Each row comes from the steps of one path. Every step used is in the known rows, and no mark comes twice. Write the path behind each row, first mark first.
In the rows, 128 means zero.
Known rows:
gezi -> voka -> fumot -> lifa -> pevu -> vuso -> rivi: [242 158 148  80 122 172  66 107 146 115 191 120  96 106 130 119 116 112
 141 105 120  76 138 120 149 156 164  67  56 157 157 117 199  83]
rivi -> zibin -> mimu: [128 130 109 121 116 130 118 135 154 111 139 143 136 110 103 130 125 140
 150  73 154  86 105 105 120 148 167 116 115  93  92 119 165 102]
namuk -> mimu -> zibin -> rivi: [100  83 142 131 169 110 137 149 195 124 199 166 133  90 106 135 124 111
 156  93 163 118  81  71 109 129 159 115  92  82 130 118 126 113]
zabit -> rivi -> vuso -> pevu: [189 152  92 110 127 135 107 129 151 101 189 161 106 112 135 109 101 145
 139  88 141  85 109 157 138 128 169  69  69 158 108 126 173 119]
zibin -> rivi: [113 104 122 118 157 100 123 126 162 121 166 151 137 105 121 125 121 105
 163  80 145 117 110  97  92 121 139 120  91 117 119  95 125 114]
pevu -> vuso -> rivi: [188 154 141  94 135 131  71 113 140 108 161 134 108 104 126 130 120 152
 149 109 139  89 113 150 141 141 143 127  83 127 133 100 186 123]
namuk -> mimu -> zibin: [106  96 136 155 154 141 134 162 186 128 191 153 138 107  98 139 133 120
 137 130 149 112  76  66 132 136 165 125 119  78 137 139 155 111]
zibin -> mimu -> vinot -> fumot -> voka: [148 126 135 151  67 100 131 151 121 131 137 124 186 119 124 117 133 105
 145  75 164 110 106 120  85 130 195  94 105 133 158 117 204  99]
voka -> fumot: [182 118 110 134 149 164 102 117 161 127 137 138 146 149 118 123 145  96
 164 119 100  78 121  55  98 116 175  90 103 150 186  90 169  56]
fumot -> lifa -> pevu -> vuso -> rivi -> zabit: [206 123 111  94 142 145  95 129 150 138 182 111 104  87 135 133 100 157
 166 120 127  98 128  99 128 126 160  97  74 148 135 114 163 101]
vinot -> fumot -> lifa -> pevu -> vuso: [182 173 125 151 116 179  53 126 154 120 197  93 111 123 128 126 126 128
 127 100  94 109 153 119 131 160 143 134 137 155 122 130 182  83]
vuso -> rivi: [172 120 128  85 139 109 107 118 129 122 156 139 125 103 121 121 116 118
 147 109 147  97 107 134 129 127 136  99  66 134 126  96 173 132]
vinot -> fumot -> voka -> gezi: [148 167 119 139 103  25 109 146 151 159 122 174 160 115 118 104 125 102
 174 108 156 125 128 130 115 135 151  97  95 109 141 124 176 136]
lifa -> pevu: [141 122 110 123 123 169  98 125 143 146 180  98 122 110 130 133 118  81
 117  81 107 122 156 114 117 145 132 118  91 161 121 128 172 101]
voka -> fumot -> lifa -> pevu -> vuso -> rivi -> vomi: [226 152 100 108 155 184  54 119 130  90 173 135 112  91 141 122 108 157
 162  87  89  99 125 102 159 133 132  80  70 177 177 140 227  72]
gezi -> voka -> fumot -> lifa -> pevu -> vuso: [211 177 133 133 116 206  55 119 162 114 192 104 104 130 134 127 133 112
 134 104  86  86 162  91 135 163 166 106 112 159 154 135 189  54]
zabit -> rivi -> vuso -> pevu -> lifa -> fumot: [185 156  66 113 110 124  88 106 199 136 212 136 127 107 148 121 123  93
 104 133 121  66 130  84 142 157 144 111 143 134 148 127 189  88]
mimu -> zibin -> rivi -> vuso -> pevu -> lifa: [173 133  98 129 153 136 105 132 176 115 234 152  80 115 126 105 116 131
 140 146 164  98 120 105 122 157 142 116  87 112  96 120 180  99]
fumot -> lifa -> pevu -> vuso -> rivi: [209 152 142  91 128 151  68 115 148 113 194 109  97 100 129 123 113 135
 133 101 123  98 136 138 144 154 139 105  82 150 130 111 195 107]
vinot -> fumot: [135 136 101 154 123 108  97 128 112 146 141 133 161 129 107 113 128  94
 152 114 130 111 103 126 109 121 141 113 115 146 108 110 149 130]
pevu -> vuso -> rivi -> vomi: [188 154  97 110 158 161  58 120 114  89 148 153 119  86 140 131 110 174
 169  89 111 102 107 131 161 126 122 112  69 152 158 139 215 107]
zibin -> rivi -> vomi: [138 119  83 127 174 138  94 130 129  98 149 165 141  86 137 128 110 142
 178  68 116 123 105  94 126 112 118 109  75 143 148 135 174 100]
vomi -> rivi -> vuso -> pevu -> lifa -> fumot: [197 142  73 101 106 137  81 104 203 145 195 137 117 100 142 126 120  98
 108 138 120  66 124  79 141 162 137 107 135 116 133 115 184  88]
mimu -> zibin -> rivi: [105  90 142 123 188 104 114 142 190 121 198 157 128 104 112 129 120 100
 164  92 153 134  85  75 104 125 161 127  87  86 115 119 120 116]
gezi -> voka -> fumot -> vinot: [184 140 120 121 142 174 116 131 149 119 121 140 137 148 139 139 164  72
 158 103 112  69 138  30 113 145 203  55  51 136 208  92 183  62]
vuso -> pevu -> lifa -> fumot: [166 132  69 108 112 127  89 112 195 136 201 135 127 113 143 129 126  75
 103 141 123  75 132  62 141 160 123 128 145 127 145 116 192  90]
zibin -> mimu -> vinot: [127 128 127 139  95 147 143 163 142 100 120 138 162 126 126 139 126 121
 143 106 141 116  96  98  90 138 148 123 119 110 121 100 201 101]
vomi -> rivi: [177 112 125 110 127 124 115 103 152 162 129 130 145  97 105 121 114 118
 138 124 118  82 106 137 105 119 155 102  90 106 106  98 141 115]
vuso -> pevu -> lifa -> fumot -> voka -> gezi: [167 164 102 113  98  35 106 138 191 152 155 177 140 107 136 112 121  93
 147 118 153 106 141 100 134 154 141 100 104 102 158 128 201 115]
pevu -> vuso: [147 172 125 148 133 159  61 123 154 105 149 128 121 131 128 140 139 159
 153 112 113  97 126 124 125 143 148 173 137 118 133 114 170 100]
namuk -> mimu -> zibin -> rivi -> vuso -> pevu: [169 117 110 106 139 149 116 151 182  96 200 182  88  95 126 123 103 150
 149  78 165  98  88 118 137 143 161  64  60 119 102 119 158 115]
namuk -> mimu -> vinot -> fumot -> lifa -> pevu -> vuso: [182 174 131 159  92 193  82 136 158 117 191  98 117 116 132 133 130 139
 122 105 101 102 143 115 123 164 139 121 143 151 134 126 198  82]
vinot -> fumot -> lifa -> pevu -> vuso -> rivi: [211 156 141  96 123 144  63 115 138 120 195 109 103  99 125 118 113 130
 133 104 124  99 129 146 145 154 141  99  84 157 126 111 193 114]
rivi -> vuso -> pevu -> lifa -> fumot: [180 146  65 110 110 137  81 113 199 131 201 138 118 110 148 128 126  94
 111 134 124  75 129  68 142 165 132 118 144 123 139 119 187  87]
rivi -> vuso: [163 165  95 140 131 157  85 136 153 109 138 146 114 121 135 124 133 169
 167  93 124 108 108 118 110 134 159 105 110 112  99 115 138 111]
rivi -> zibin: [142 147 102 132 129 145 123 106 140 129 136 135 112 127 133 127 135 151
 165  86 134  88 101 115  97 134 150  99 122 104  89 110 145 124]
zabit -> rivi -> zibin -> mimu -> vinot: [140 149 126 139  90 143 154 146 143 107 127 136 156 121 132 132 123 138
 145  92 145  98  89 120  85 135 167  98 123 109 114 111 197 108]
mimu -> vinot -> fumot: [140 143 114 162 101 127 121 141 107 136 125 132 166 135 124 121 128 101
 153 121 131 120  88 126  86 123 138 101 121 142 111 101 172 132]
vinot -> fumot -> lifa: [174 133  99 159 124 103 118 142 131 123 185 118 159 140 107  89 130  96
 136 132 107 112 122  79 108 128 135  81 150 151 104 108 154  95]
namuk -> mimu -> zibin -> rivi -> vuso: [144 136 121 137 151 147 103 148 193 109 178 168 107  94 124 129 127 169
 173  79 150 116  82  95 110 139 175  90  96  83 105 122 118 110]

Write each row's path:
[134 144 108 126 116 110 126 125 152 116 156 138 152 104 103 119 120 135
 142  70 151  73 106 127 121 137 184 106 115 108 105 131 168 105]  zabit -> rivi -> zibin -> mimu
[157 167 104 125 100  33 105 136 191 159 144 169 151 109 135 113 131  94
 153 122 146 111 142  94 124 152 142 114 118  93 161 126 192 113]  pevu -> lifa -> fumot -> voka -> gezi
[177 102 101  89 149 117 120 130 135 147 152 133 123  88 129 135 101 146
 176 125 146  99 107  98 115 108 158  97  60 135 133 104 147 121]  vuso -> rivi -> zabit
[180 171 126 144 121 185  60 126 165 111 198  96 105 123 132 131 128 136
 126  99  92 108 159 112 130 160 142 144 137 149 126 129 183  77]  fumot -> lifa -> pevu -> vuso
[171 123 108 129 121 162 110 135 151 132 210  87 124 117 127 113 118  79
 108  92  92 123 165  84 116 149 130  91 116 169 114 127 174  81]  fumot -> lifa -> pevu
[178 131  88 104 161 144  82 124 106  98 143 155 131  86 136 125 106 149
 166  90 116 110 104 121 152 116 116  96  58 154 154 135 207 112]  vuso -> rivi -> vomi
[147 125 125 151  88  90 115 134 120 143 148 121 178 121 121 112 135 101
 145  76 156 106 117 121  95 123 191 100 101 142 159 120 180 106]  vinot -> fumot -> voka
[151 171 126 143  93  35 121 152 148 154 114 173 162 118 127 108 125 105
 173 110 155 129 120 128 104 136 149  90  99 106 141 119 189 137]  mimu -> vinot -> fumot -> voka -> gezi
[194 151 143  88 129 153  64 109 144 119 179 115  97  96 131 133 113 135
 135  95 130  97 131 153 145 152 141 118  69 144 131 111 194 116]  lifa -> pevu -> vuso -> rivi
[198 140 117 141 100 114 134 147 130 110 176 121 149 129 114  92 122 117
 141 120 127 106 100  89 101 139 144  53 139 139  93 102 180  98]  vuso -> rivi -> zibin -> mimu -> vinot -> fumot -> lifa
[178  95  98 106 139 127 126 120 151 175 132 128 137  83 119 135 100 146
 172 136 126  87 105 101  99 101 172  98  76 116 120 106 125 109]  vomi -> rivi -> zabit
[210 157  96 115 147 166  53 123 111  97 175 133 117  84 137 119 103 156
 155  86  99 110 119 129 164 134 119  87  73 174 151 146 220  98]  vinot -> fumot -> lifa -> pevu -> vuso -> rivi -> vomi
[130 110  99 130 195 139  87 141 148  97 173 169 133  87 129 131 108 138
 178  76 119 134  87  80 135 114 134 114  74 121 145 152 170 102]  mimu -> zibin -> rivi -> vomi
[183 139  91 106 127 154  97 140 152  97 173 165  93 118 134 118 105 148
 148  87 146  96 107 133 136 138 152  78  69 143  95 114 170 117]  rivi -> vuso -> pevu
[171 122 101 121  80 103 111 122 178 137 191 124 155 109 146 124 134  87
 112  94 150  80 137  77 116 152 177 112 123 129 184 126 212  74]  vuso -> pevu -> lifa -> fumot -> voka
[164 127  88 131 135 128 119 123 148 125 212 138 102 128 124 105 121 108
 124 160 153  86 140 110 122 151 120 131  99 137 109 109 201 100]  vuso -> pevu -> lifa
[136 138 114 169  82 133 144 147 114 142 127 139 172 121 118 125 133 111
 145 124 142 106  83 121  89 127 136  87 126 140 125 101 177 127]  namuk -> mimu -> vinot -> fumot
[176 127 107 139 116 154 102 135 137 143 209  86 130 118 120 105 116  70
 111  94  94 126 156  97 117 148 132  80 116 179 109 129 172  88]  vinot -> fumot -> lifa -> pevu
[175 143 118  96 130 133 119  96 134 126 145 138  98 109 133 123 124 154
 164  86 150  80  93 137 112 138 150  76  89 109  91 102 158 137]  vuso -> rivi -> zibin
[153 140  72 126 116 123  88 108 192 145 185 124 142 116 141 132 139  77
 110 145 112  81 135  53 128 157 126 145 166 115 151 116 179  87]  pevu -> lifa -> fumot
[192 124 112  91 142 150  89 124 144 144 167 118 104  83 136 143 100 158
 170 115 135  97 123 112 128 124 161 110  63 143 136 115 162 111]  lifa -> pevu -> vuso -> rivi -> zabit
[143 161 121 130 112  34 117 146 163 149 122 175 151 114 124 111 127 111
 170 106 153 123 135 119 114 136 148 109  94  98 148 123 179 127]  fumot -> voka -> gezi
[185 167 126 103 127 149  94  94 141 117 149 134  86 110 137 131 127 177
 167  84 146  76  97 148 120 148 155  95 101 105  97 106 166 131]  pevu -> vuso -> rivi -> zibin
[176 134 110 160 104 114 132 161 132 111 174 120 166 138 110  92 127 102
 135 129 115 116 110  75  98 134 142  75 152 143 104 105 176  89]  zibin -> mimu -> vinot -> fumot -> lifa
[137  91  96 113 163 111 131 136 157 147 157 143 132  89 130 138 105 138
 188 104 146 113 108  74  89 103 160 111  76 124 126 103 113 111]  zibin -> rivi -> zabit
[160 126 103 131  81 100 109 120 176 142 180 115 164 112 144 125 144  89
 117  97 144  84 140  69 107 149 178 124 137 121 188 124 202  73]  pevu -> lifa -> fumot -> voka
[208 132 102  93 122 153  99 127 158 115 165 162  93 104 127 116  97 152
 143  95 141  83 102 149 135 136 160  62  57 134  88 109 165 118]  vomi -> rivi -> vuso -> pevu
[178 143 126 100 108 144  96 130 161 104 176 123 113  97 109 123 115 147
 138  67 147  82 119 116 139 166 168  93 105 111  93 122 186  92]  fumot -> lifa -> pevu -> vuso -> rivi -> zibin -> mimu
[209 120 103 144 142 143 122 134 166 111 182 123 148 154 114  95 141 100
 145 136  85  89 134  28  98 124 161  64 143 154 158  94 168  43]  voka -> fumot -> lifa
[179 139  87 127 136 135 110 124 163 117 217 150  85 116 130 102 119 132
 139 141 161  90 133 116 118 156 131 111  89 127  98 108 182  98]  zibin -> rivi -> vuso -> pevu -> lifa
[152 120 109 122  82 103 107 126 173 136 158 122 173 110 144 134 139  91
 122  70 137  91 127  73 110 138 186 115 131 123 191 124 190  81]  lifa -> fumot -> voka
[177 139  70 105 117 127  83 112 208 130 208 145 115 102 149 129 124  93
 116 123 129  78 127  66 135 164 133 113 135 119 136 115 177  88]  zibin -> rivi -> vuso -> pevu -> lifa -> fumot
[227 132 111 128 130 155 122 129 153 111 178 135 146 153 117  90 141  74
 149 138  92  74 137  24 109 130 175  32 111 156 165 111 167  38]  gezi -> voka -> fumot -> lifa
[199 143  90 123 126 143 105 116 159 130 204 142  88 113 125 101 116 138
 130 157 150  77 131 129 121 155 138 104  88 123  93 109 189  98]  vomi -> rivi -> vuso -> pevu -> lifa
[125  75 111 123 170 119 141 152 181 148 182 152 129  79 119 144 108 142
 185 113 156 114  88  54 102 109 175 106  79  99 134 120 114 108]  namuk -> mimu -> zibin -> rivi -> zabit
[163 143  88 115 133 138 102 132 200 117 177 136 114 113 160 144 148 100
 124  97 128  85 137  45 127 173 159 100 104 111 165  92 186  88]  zibin -> rivi -> vuso -> pevu -> lifa -> fumot -> vinot
[173 122 109 101 152 141  98 146 177  94 199 175  85 107 130 120  99 142
 156  77 158 109  91 120 135 140 163  76  57 123  92 120 154 118]  mimu -> zibin -> rivi -> vuso -> pevu
[179 131 113 142 104 163 114 140 137 139 202  85 133 121 128 109 117  72
 111  98  95 131 151  96 107 149 130  74 118 178 111 125 184  90]  mimu -> vinot -> fumot -> lifa -> pevu
[209 128 108 102 135 138  89 129 139 146 182 111 110  88 130 129  98 150
 167 123 129 101 122 106 127 126 162  90  75 153 129 115 161 106]  vinot -> fumot -> lifa -> pevu -> vuso -> rivi -> zabit
[179 128 104 115  85 105 104 122 190 129 198 133 141  99 151 121 131 106
 124  77 157  83 130  78 111 154 187  98 114 121 176 124 197  75]  zibin -> rivi -> vuso -> pevu -> lifa -> fumot -> voka
[150 165 109 119 100  34 103 140 188 154 127 173 158 108 135 119 127  96
 158 102 142 116 134  96 126 143 147 106 116  95 162 127 182 120]  lifa -> fumot -> voka -> gezi
[188 145  97 124  78 101 108 116 182 135 203 124 154 103 152 115 130 105
 113  88 149  72 135  97 117 149 196  95 121 135 186 136 209  75]  zabit -> rivi -> vuso -> pevu -> lifa -> fumot -> voka
[183 135  98 121  78 114 101 123 183 131 190 127 143 107 151 122 135 108
 118  87 149  81 135  81 116 156 186 102 121 123 177 128 207  74]  rivi -> vuso -> pevu -> lifa -> fumot -> voka
[179 138 116 114 120 145 125  88 151 155 126 131 112 105 123 124 122 155
 159  96 130  70  92 138  95 131 164  76 105  89  77 103 135 125]  vomi -> rivi -> zibin
[151 127 120  98 117 121 113 129 150 108 146 144 128  98 104 126 117 144
 150  72 164  80  99 120 131 151 168 101  92  96  93 113 175 111]  vuso -> rivi -> zibin -> mimu
